Every row comes from one small tree of marks. The marks that hang from a mark follow it in brackets, in the order of their numbers. Every link used is in the known rows. Which tree was each row made from?
Known rows:
k_768{k_270}: [ 17  -4 -12 -12  -3  25  -8  -2  -9  -9 -17  22   6  30 -10  13  19   7
 -17  22 -28 -24  -9  -1  21  -3   3 -26  17 -11   9 -18]
k_775{k_270{k_811 k_882{k_605} k_931}}: [ 12   2  22  -6 -28  51 -13   8  15 -18  -7  17  18 -26 -18   3  27   0
  -2 -21 -51 -19 -12   7  29  -1  -4 -35   3   0  29   2]
k_819{k_270 k_775}: [ 25   4   3 -17 -11   3  17  -4   3  -3  -7  50   6  -4 -28  16  29  -1
 -13  16 -25 -19  19   1  36 -20  13 -13  11   1  -1 -12]
k_696{k_819{k_270{k_820} k_625 k_775{k_882{k_897}}}}: [ 26 -30  25 -26   4  -3   1  -6   1 -19 -11  42  12   0 -30  24  49 -19
 -23  -8 -33 -91  38  12  39 -13   5  -8   5  19  -9  -9]
k_696{k_819}: [ 35   9  -5 -18 -12  11 -12   6   9 -10 -22  33   7  13 -27  17  36  -5
 -19  16 -28 -21   0   5  31   8  -3 -31  -3  -1  11 -28]
k_270{k_882{k_605 k_897}}: [ 41  -5   4   6  14  65  -6   0  20 -11 -14  18  -1 -14  11  21  27  15
 -38  -4 -42  -6   6  29  33   9   5 -22  15  -2  13 -12]
k_696{k_819{k_270{k_775{k_882} k_811 k_820} k_625}}: [  7 -32  24 -44 -21 -11  -7   4  -9 -25  -9  34  30  -7 -39  21  48 -36
  -2  -8 -37 -58  18  -2  40   3  -7 -29  -1   6   1   0]
k_625{k_819{k_270{k_820}} k_882{k_897}}: [ 18 -25  22 -13   3  15   2   2   5 -19 -26  17   1   2   8  25  30  14
 -18   2 -27 -58  17  10  52  13   4 -21  15  -4 -22 -20]
k_768{k_270{k_820 k_882 k_931}}: [ 16  -6   2  -1 -11  31  -9  12 -13 -22   0 -20   8   9   2  23  16   8
   3  12 -28 -52 -16 -10  10  -6 -14 -40  17 -17   9  -9]
k_625{k_819{k_775} k_882{k_897}}: [  6 -22  18  10  -1  29   0 -12  22 -10 -19  31  10   5  -5  32  29  -1
 -36   7 -19 -39  21  28  37   0  -4 -21  -4  20 -23 -27]
k_820{k_270}: [ 19  11  -8  -8   7  13  -7   4   6  -6 -11  25  -2  -3  -3  16  19  22
 -10  25 -27 -26 -13  -2  19   0   6 -31  14 -13  13 -21]
k_696{k_819{k_270{k_768} k_775}}: [ 13  10   9 -17 -24   7   0 -12   5  -4  -7  19  13   6 -35  16  42 -12
   3  13 -25 -29   9  -2  34 -21   1 -19   8   8   2 -14]
k_931{k_270{k_768 k_811 k_882{k_775 k_897}}}: [-15 -26  23 -10   2  46 -15 -13  -5  -5  -6 -28  26   2  26  37  17   1
  -1   7 -28 -30 -13  13  19 -11  -2 -24  16  -9   3   5]
k_696{k_819{k_625}}: [ 34   7  -2 -28 -17   4 -17   1   8 -13 -21  36   5  19 -31  16  47 -21
 -16  20 -33 -36  11  15  26   0  -2 -22  -9   8  13 -27]
k_605{k_882{k_270 k_775}}: [ 19  -5   5 -24 -18  32  -3 -10  29  -6  -4  46  13 -13   9  15  14  24
 -20  23 -16 -15   0   8  34   9   8 -14  10 -19 -25 -23]
k_768{k_270{k_775 k_931}}: [ 13   2  -8  -9 -16  29 -10  -5  -8 -13  -1  12  21  13 -23  17  18  -4
  -7  23 -27 -31 -11  -9  14   3 -11 -30   5  -8  17  -7]
k_605{k_775{k_882}}: [ 14 -16   3 -28  -6  11  18  -3   4  -4  -9  34   2 -11  -3  18  14   3
 -21  -3 -12 -26  11  12  35   7  22 -30  10  -7  -8 -24]
k_605{k_882{k_270}}: [ 21  -3  -4 -16  -9  30   0  -3  20  -5  -8  56   6  -7  -9  13  15  26
 -10  15 -15 -14  -7   8  26   4   9 -16  19 -13 -13 -25]
k_605{k_775{k_270{k_811} k_882}}: [ -7 -22  20 -36 -19   9   9  -5   5  -8 -15  48  23 -16 -23   4  15  -4
  -8 -24 -19 -27   5   4  42   6  18 -33   6   1   0  -6]
k_775{k_270{k_768 k_811}}: [ -6  -5  17 -11 -30  21  -2  -1   0 -11 -17   3  23  -2 -19   8  24   2
  12  -3 -32 -24 -17   0  29  -9   0 -33   7   0  20  -5]
k_531{k_270{k_775 k_882{k_897}}}: [ 41  12  -1  -8  10  24  -7 -14   4  -7   3  17  16  -7   1  30  19  17
 -20   7 -28   1  14  19  33  10   8 -14   7  -4  12 -13]
k_625{k_819{k_270}}: [ 34   9   3 -27 -17   4 -10  -1  -5 -12 -25  35   0   8 -12  12  32  -2
  -8  15 -31 -11   8   6  48  14  10 -19   6  -8  -2 -24]
k_775{k_270{k_768 k_811 k_820 k_882{k_605 k_897}}}: [  8 -22  34   5 -10  69 -11   5  11 -20 -13 -30  20 -25   8  11  30  15
  -5 -30 -48 -39 -11  11  30   2  -9 -36  20   0  23  10]
k_625{k_819{k_270{k_820 k_931}} k_882{k_605 k_775}}: [ 10 -16  37 -22 -31  35  -6   4  19 -24 -10  -9   1 -23  21  13  35   7
 -19   1 -40 -68  12   2  52  11   1 -29   7 -15 -20 -17]
k_882{k_270{k_768} k_605 k_775 k_897}: [ 24 -14  18  -4 -14  83 -16 -20  22  -7 -10   0   6 -15  19  10  28  24
 -38  10 -46 -26  -4  17  30   8   5 -12  23  -8  -2 -13]
k_882{k_605 k_775{k_270{k_768 k_811 k_931}} k_897}: [ -5 -20  43  -6 -25  72 -16 -10  22 -13  -9 -24  28 -24   6  10  30   7
 -10 -13 -49 -62  -9   8  36  -2  -5 -24   6   3  25   6]
k_931{k_270{k_882{k_605 k_897}}}: [ 31   0   1  -7  25  59 -17  -5   3  -3 -19  18   0   1   9  15  22  16
 -32  -8 -43 -20  -2  21  19   2  14 -14  24  -6  21  -1]
k_270{k_768 k_811 k_882{k_605 k_775 k_897}}: [  0 -31  32   5  -9  81 -13  -7  22 -12  -6 -34  19 -22  33  32  29   5
 -21  -4 -42 -16  -2  28  36  -2  -7 -30  13  -4   6  -3]
k_819{k_270{k_768 k_775}}: [ 18   9  -1 -17 -22  14  12  -9  -4  -5  -3  11  15  -9 -14  17  25   1
   6  18 -25  -2  -1  -2  36  -1   8 -21  12 -12   8  -7]
k_819{k_270{k_768 k_775 k_820 k_882} k_625}: [ 24   3   9 -19 -29  11   8  -1 -11 -17   9 -14  13 -18  -2  24  34 -11
  15  12 -29 -20  10   3  26  -8  -2 -22  10 -12   1   0]
k_270{k_768 k_820 k_882{k_605}}: [ 24  -4  12   7 -15  55   1  13   6 -15  -2 -43  -4 -21  21  18  27  14
  -7  -6 -38 -25 -11  10  21  -2  -5 -41  22 -16  13 -12]
k_819{k_270{k_768} k_625 k_775{k_882{k_897}}}: [  3 -30  23 -10   1  11  17 -23  -2  -5  -1  24  10  -2  -8  26  35 -12
  -8  -2 -31 -67  26  25  35 -32  21   2  16  17  -9  -7]
k_270{k_768 k_775{k_882{k_897}} k_820 k_931}: [  7 -35  20   8  -4  31  11   3  -6 -18   6 -36  21 -24   5  36  17   5
  -1  -7 -27 -84  -7   3  22   8  -9 -35   8  -5   8  -3]

Which tree is each row?
[ 17  -3  -2  -1 -17  32  -9   8 -12 -22   9 -15  21  -2  -8  23  16   0
   0  14 -27 -33 -12 -13   9   5 -22 -41   8 -16  10   0] => k_768{k_270{k_775 k_820 k_882 k_931}}
[  4 -18  10  10  21  58  -8 -15  16  -7  -1  -6  11 -27  15  17  20  23
 -23 -10 -40 -39 -11  16  24  13   7 -25  23  -3  11  -4] => k_820{k_270{k_768 k_775{k_882{k_605 k_897}}}}
[-20 -38  10  -9 -14  25  -8  -3 -15 -19   1  15  35   7 -23  25  15 -16
  -2  -1 -31 -48 -16  -6  21  -1 -11 -37   8  -2   8   2] => k_768{k_270{k_775{k_882} k_811 k_931}}
[ 34   8   9  -3   9  26  -9  -6   1 -10   5   0   3  -4   8  32  19  20
  -5   5 -32 -44   3  17  29  -7   9 -14  13  -4  19 -18] => k_531{k_270{k_882{k_897} k_931}}
[ -2 -14  28 -11 -19  27   6 -23  26 -11 -14  10  20  -1  15  15  28   6
 -18   7 -31 -54  13  24  38  -9  12  -7  -5   7 -16 -13] => k_819{k_625{k_882{k_775{k_270{k_768}} k_897}}}
[ 24 -36  17  -3   0  34   0   6  -6 -22  -3  20   7 -18  -2  23  17  19
 -20  -5 -36 -88  -9  -1  23   7   0 -24  22  -7  -4 -12] => k_775{k_882{k_270{k_820 k_931} k_897}}
[ 13 -24  32 -29  -5  61  -7   4  17 -12 -21  10  17 -27 -14   2  31  15
 -26 -27 -33 -54  14   4  35  14   3 -33  17   2  24   5] => k_882{k_605{k_775{k_270{k_811 k_820}}} k_897}
[ -3 -18  23 -16 -17  14  -4   9 -16 -13   1 -49  10   2   6  28  27  14
  19   2 -29 -64 -10  -5  23 -21   0 -36  25 -12  23 -15] => k_531{k_270{k_768 k_811 k_820}}
[  3 -17  11   0 -28  29   3  -6  -8 -13   4   9   6 -10  -4  17  15  10
   4   1 -34 -53 -26   1  19  -8   7 -25  21  -8  -5 -19] => k_775{k_882{k_270{k_768 k_931}}}
[ -8 -15  22 -14 -25  68  -2  -4  13  -5  -1 -26   7 -25  10  20  26  -2
  -2 -13 -25   0  -3  18  25  -7   2 -41  23  -5  12  -6] => k_270{k_768 k_811 k_882{k_605{k_775}}}
[ 11 -25  16 -10  15  63 -19   5  -5 -14  -8  -7  23 -18  -1  25  25   2
 -23 -17 -42 -31  -3   6  14   8 -11 -32  20  -6  25  19] => k_931{k_270{k_775 k_811 k_820 k_882{k_605 k_897}}}
[ 23  11  22   4 -33  51  -5  10   8 -19   0 -37   6 -32   4   2  25  17
   8 -20 -45 -46 -19  -2  21  -1  -6 -37  14 -11  25  -1] => k_775{k_270{k_768 k_820 k_882{k_605} k_931}}
[ 41   2  21   2  -5  57  -9  11  15 -20  -9  -1   8 -32  -1   6  25  21
 -18 -23 -48 -54  -1   7  29  11  -4 -28  10  -3  25   2] => k_775{k_270{k_820 k_882{k_605 k_897} k_931}}
[ 18 -30  16  -7  -1  78 -20  -4  13 -13 -19  40  10 -10 -14  12  32  13
 -37  -5 -51 -26  -4  15  28   4  -1 -20  27   3  16  -7] => k_882{k_270{k_811} k_605 k_897}
[  2 -17   8 -23 -25  31   9 -17  -2  -4   0  21   3 -13  -1  11  13  11
  -7  -2 -16 -24  -7   7  24   2  19 -26  27 -10 -19 -21] => k_605{k_775{k_882{k_270{k_768}}}}
[-12 -16  12 -11 -16  26  -7   7 -23 -12   3 -38  29  -9  -1  31  17  -7
  19  -1 -24 -24 -22  -9   5  -7 -16 -44  17 -14  16  12] => k_931{k_270{k_768 k_775 k_811 k_820 k_882}}
[ -1  14   2   3 -15  24  -7  -4   4  -6  11 -21  14 -21  -5  23  17  13
  17  24 -25 -40 -26 -11   6  -2 -10 -37   8 -12  23  -9] => k_820{k_270{k_768 k_775 k_931}}
[ 38   5   4 -32 -13  -3  -5  13  -3 -17 -20  24   5   4 -26  12  40   1
  -6  10 -30 -45   8 -10  39   5   0 -30  10 -11   7 -16] => k_696{k_819{k_270{k_820}}}
[-21  -2  16   9 -20  36 -15  -1   1 -13  17 -32  26 -29  -1  35  17   1
  30  13 -27 -20 -32  -6   7  -9 -22 -47  10  -9  19   3] => k_820{k_270{k_768 k_775 k_811 k_882 k_931}}
[ -8 -38  19 -10 -14  42  -4 -15  14 -16  -7  58  28  -5 -24  28  33 -10
 -27  10 -34 -30  11  21  25  -4  -7 -14   6  14 -13  -6] => k_819{k_625{k_882{k_270{k_775 k_811} k_897}}}
[ 24  -2  22 -16 -30   4  -4   7  -6 -18  -4   5   5 -11 -23  19  34  -9
   3   9 -28 -68  15 -10  32  -6  -9 -27   2   0   1 -14] => k_625{k_819{k_270{k_820 k_931} k_775}}
[  2 -16  23  -9 -29  31  -6   8   9 -16   5  -7  23 -20   8  36  21  -9
  -3  15 -29 -23  -7   6  30  -6 -12 -39  -5 -10   1  -9] => k_270{k_811 k_882{k_775} k_931}
[-13 -23  36 -10 -33  69  -2  11   5 -15  11 -63   8 -39  12  26  27   0
  15 -17 -25 -52 -10   2  14 -10 -12 -53  23 -11  19   0] => k_270{k_768 k_811 k_820 k_882{k_605{k_775}} k_931}
[ -5 -31  29  -9 -23  68 -25  10   3 -27   2 -40  21 -10  19  20  26   0
 -12   1 -44 -55 -12  -7  20  -5 -21 -45  17 -17   9   5] => k_768{k_270{k_811 k_820 k_882{k_605 k_775} k_931}}
[-19 -34  26   2 -25  52   1   0   4 -15   7 -21  24 -29  -7  24  26 -12
   2 -19 -42 -47 -17   9  26  -3  -7 -40  10   1  20   0] => k_270{k_768 k_775{k_882{k_605}} k_811 k_931}
[  5  -6  16 -13 -34  54 -19 -16  24 -15 -13  25  -1   7 -16   4  48  -3
 -20   3 -46 -39  -3  22  22 -10   0 -16  16  11 -10 -26] => k_696{k_819{k_625{k_882{k_270{k_768} k_605}}}}
[ -7 -15  28  -9  12  76 -22  -4  22  -9   3  -6   7 -37   9  25  22  16
  -9 -10 -30 -43  -4  10  16  -1  -4 -36  25  -2  23   2] => k_820{k_270{k_811 k_882{k_605{k_775} k_897} k_931}}
[ -2 -23  11 -17 -14  35  -6   0  18  -8  -8  48  17  -8 -15  20  18  15
  -1   7 -19 -19 -11   6  27  -3  -1 -24  19  -9  -9 -17] => k_605{k_882{k_270{k_811}}}
[ 17  -7  16  -3 -27  29   4   7   4 -16   4 -48  10 -20  34  31  19   9
  -3  17 -23 -26  -6   3  26  -1  -7 -39   7 -24 -10 -15] => k_270{k_768 k_820 k_882{k_775}}
